What can hang from each mark
gumub: geri kada nizan susu
nizan: gumub
susu: gumub
zagon: geri
favuzil: nizan
fotu: kada
kada: gumub
geri: gumub zagon

Known rows, with every way that one mark hangs from another
nizan(gumub(kada susu)): [-17.5  19.4 -29.9  25.7  -1.0 -38.6   2.3   4.3  -2.8   1.3 -13.9  -5.6
   7.9   0.9  -2.4   9.3  11.4]
susu(gumub(geri(zagon) nizan)): [  1.5   6.0  -4.5  10.6   5.9 -29.8  11.2  -4.8   7.4   3.3  -6.5  -2.6
  14.2  33.1 -16.2 -15.0  -0.3]
favuzil(nizan(gumub(geri kada))): [ -5.5   3.2  -9.2  25.4 -18.0 -10.2   8.1   5.1  -3.8   6.6 -27.6  -9.8
  11.8  10.8 -10.4 -34.2   6.6]
gumub(kada nizan): [  7.7  15.5 -15.2  17.0   3.4 -33.2  -3.0   6.3  -6.0   2.0  -7.4 -11.7
   7.6  13.2  -5.2 -14.8  -2.8]
zagon(geri(gumub(susu))): [-16.8   8.4   9.2   5.9   9.7   3.0 -12.4   1.7   5.6   5.0   4.5  -3.8
   1.4   5.1  13.7  24.7  10.2]
fotu(kada): [ -1.2  -0.6   2.9  -5.4   1.1  -4.7   2.0   3.2   1.7   2.3  -4.6  -5.3
   1.3   5.0   5.8  -5.0 -13.0]
kada(gumub(susu)): [ -2.9  14.6 -24.6  -0.4   9.8 -19.4   3.2  -6.8  -1.7   1.0  12.0   5.3
   6.8  -7.3 -21.7  15.2   6.4]
gumub(geri(zagon) kada nizan susu): [ -1.0  21.9 -28.3  20.4   8.5 -48.6   5.0   0.8   5.0   2.3  -8.4 -12.2
  24.5  26.6 -16.5 -16.1   3.7]
fotu(kada(gumub(geri(zagon) susu))): [ -8.8   8.9 -19.8  -3.0   8.3 -18.6  10.1  -3.0   9.9   3.8   3.8  -1.5
  16.3   7.7 -14.0   0.9  -9.5]
fotu(kada(gumub(geri nizan susu))): [ -1.0  22.7 -14.4  -6.8   5.5 -37.9  10.2  -1.1  -6.1   7.3   2.6  -8.3
  15.7  13.8 -29.3 -12.1 -11.3]
geri(gumub(susu) zagon): [-16.5   7.0  -0.2   2.9  15.7  -3.3  -1.2   1.9   3.6   2.8   1.8 -10.4
   7.6  10.7  19.2  12.4   3.8]
kada(gumub(geri nizan susu)): [  0.0  25.1 -18.9  -1.8   4.5 -37.0   9.1  -4.8  -8.4   5.6   7.9  -3.6
  15.6   9.9 -39.2  -7.8   1.8]
susu(gumub(geri(zagon) kada nizan)): [  4.7  12.5 -22.3  24.3   3.4 -46.0   6.8  -2.9  10.3   1.1 -12.2  -8.6
  21.0  30.2 -11.7 -20.8  -2.4]
susu(gumub(geri nizan)): [  6.9  13.7  -2.1   4.5  -2.8 -37.1   9.7  -6.3  -2.7   3.4  -6.7  -5.8
  13.6  25.2 -24.1 -21.7  -1.6]
fotu(kada(gumub(geri nizan))): [  1.0  13.2  -4.9  -7.2  -0.9 -22.9   8.6   2.4  -4.9   7.5   0.9  -8.7
  10.1  12.1 -20.8 -18.2 -18.9]
kada(gumub): [ -0.6   4.2 -14.2  -0.6   3.2  -2.3   1.7  -2.0  -0.9   1.1  10.5   4.8
   0.6  -9.1 -12.5   7.5  -2.0]
favuzil(nizan(gumub(geri(zagon) susu))): [-14.5  -0.6  -3.8  18.8  -2.1  -4.2  15.1   1.2   2.1   8.2 -21.0  -1.8
  12.0  22.2 -16.3 -16.0  17.7]
nizan(gumub(geri kada susu)): [-18.7  22.7 -28.8  22.5 -11.6 -42.7   6.1   2.5  -1.6   1.9 -17.1  -9.2
  16.6   3.3 -10.5  -6.3   7.0]
fotu(kada(gumub(nizan susu))): [ -0.3  19.3 -14.7  -3.9  14.7 -34.2   6.5   0.4  -7.4   6.8   5.5  -5.1
   8.0  11.8 -21.7   2.4  -7.5]

Rows
[ -9.5  20.9 -14.3  18.4  18.7 -33.8  -4.1   7.4  -1.8   4.6  -4.8 -20.9
  14.3  22.5  14.6  -0.3   1.0]	geri(gumub(kada nizan susu) zagon)
[-23.6  15.1 -30.8  28.3  -2.8 -35.1   7.7   4.4   8.3   1.9 -16.7  -6.6
  17.1  11.4  -2.9   1.3   8.6]	nizan(gumub(geri(zagon) kada susu))
[ -5.9  15.6 -16.5  -1.3  13.2 -31.1  11.6   0.0   2.7   7.2   2.8  -5.8
  16.1  20.9 -22.4  -5.7 -10.0]	fotu(kada(gumub(geri(zagon) nizan susu)))
[ -6.6  23.9   6.6  -3.1  10.3 -26.7  -0.8   3.8 -16.8   7.0   0.4 -18.8
   6.7  15.5   0.6  -3.4   1.2]	geri(gumub(nizan susu))
[ -7.0  23.0 -15.6   8.9   2.4 -29.3  -7.6   2.3  -6.0   0.8  -4.2 -19.5
  13.8  -2.0  13.9  -2.2  -0.9]	geri(gumub(kada susu))
[ 10.9  16.9 -21.3  21.5   5.4 -49.6   1.2  -2.4  -1.3   0.5  -9.0  -7.7
  11.8  20.0 -11.4 -12.0   0.0]	susu(gumub(kada nizan))
[ 10.0  20.3 -20.6  17.8  -5.3 -53.8   5.3  -4.6   0.4   1.4 -12.6 -11.2
  20.5  22.5 -19.6 -28.0  -4.1]	susu(gumub(geri kada nizan))
[ -3.6  30.5 -11.4  10.6   7.7 -43.3  -5.5   5.7 -14.5   4.7  -5.3 -24.2
  13.9  13.0   5.2  -9.4  -0.9]	geri(gumub(kada nizan susu))
[ -6.1   9.5 -19.3  28.4  -2.2 -22.3   6.1   2.8  -5.6   5.9 -23.3  -5.9
   9.6  10.4 -11.6 -13.5  17.8]	favuzil(nizan(gumub(kada susu)))
[ -2.5   3.4   4.0   5.0   4.1 -11.6   8.2   3.7   3.8   5.0  -4.2  -6.6
  10.3  27.9 -10.6 -17.5  -3.2]	gumub(geri(zagon) nizan)
[  4.5  30.7 -25.6  13.6  -1.1 -56.9   3.5  -0.8  -6.0   2.7  -8.9 -15.1
  24.0  17.7 -25.1 -23.7   1.9]	gumub(geri kada nizan susu)
[ -5.3  17.8 -21.1   4.6  13.5 -29.1  10.5  -3.5   1.7   5.6   8.0  -0.8
  16.4  17.8 -31.6  -0.6   3.3]	kada(gumub(geri(zagon) nizan susu))
[-13.9  14.3  -7.4  18.0   7.7 -11.5 -16.4   3.6   7.7   3.3  -0.3  -9.0
   7.0   2.8  17.4  19.2   8.4]	zagon(geri(gumub(kada susu)))
[-12.6  -9.9   5.2  18.8  -8.0  11.0  13.4   4.8   2.6   8.5 -22.4  -2.0
   6.5  20.5  -7.8 -22.4  10.2]	favuzil(nizan(gumub(geri(zagon))))
[-10.7  21.1  -3.3  19.6  12.1 -24.3 -14.4   6.7   0.6   6.7  -1.5 -13.4
   7.5  16.0   9.3  12.4   7.7]	zagon(geri(gumub(kada nizan susu)))
[  0.9  21.8 -20.0   1.8  15.2 -33.1   5.3  -3.2 -10.1   5.1  11.1   0.5
   7.1   7.7 -31.1   8.4   5.8]	kada(gumub(nizan susu))
[  1.1  10.5 -16.5  20.2   1.1 -29.9   3.4   5.8   6.7   2.7 -10.8 -12.8
  17.7  24.9  -5.7 -24.2  -5.8]	gumub(geri(zagon) kada nizan)
[ -2.2  -1.5  -8.9   8.9   0.5 -16.3   9.2  -8.5  15.7  -0.5  -5.4   1.9
  14.1  18.5  -7.1  -8.0   0.5]	susu(gumub(geri(zagon)))
[  5.7  26.9 -26.9  17.4  10.5 -52.1  -0.9   1.1  -7.3   1.8  -5.3 -11.1
  14.3  15.5 -15.9  -6.2   6.4]	gumub(kada nizan susu)
[-24.9  -1.7  -2.4  14.7  -7.1  -2.1  10.5   6.3   6.9   4.3 -12.8  -1.3
   4.5  12.3   2.4  -0.8   2.8]	nizan(gumub(geri(zagon)))
[-11.5   5.3 -20.8  31.2  -4.2 -19.2  11.1   2.1   4.4   6.3 -26.1  -7.0
  17.9  19.7 -12.3 -21.2  15.6]	favuzil(nizan(gumub(geri(zagon) kada susu)))
[ -7.5  10.8  -3.5  18.0  12.1 -16.8  -5.4  11.9  -1.3   4.8  -7.0 -21.3
   7.9  20.8  23.9  -8.4  -7.2]	geri(gumub(kada nizan) zagon)
[-11.9   6.0  22.9   7.0   8.4   5.9 -12.3   9.2  -0.8   8.9   2.1  -8.8
  -4.2  17.0  14.0  11.2   2.7]	zagon(geri(gumub(nizan)))
[-27.0   8.8 -13.1  14.8  -0.3 -18.6  12.4   1.7   5.4   4.0 -11.2  -0.8
  10.4  14.1  -7.3   6.7  11.2]	nizan(gumub(geri(zagon) susu))
[-12.2   4.9   2.1  18.2   1.7   3.3 -17.8   7.6   8.6   3.2  -1.7  -9.6
   1.6   1.4  25.8  12.4   0.7]	zagon(geri(gumub(kada)))
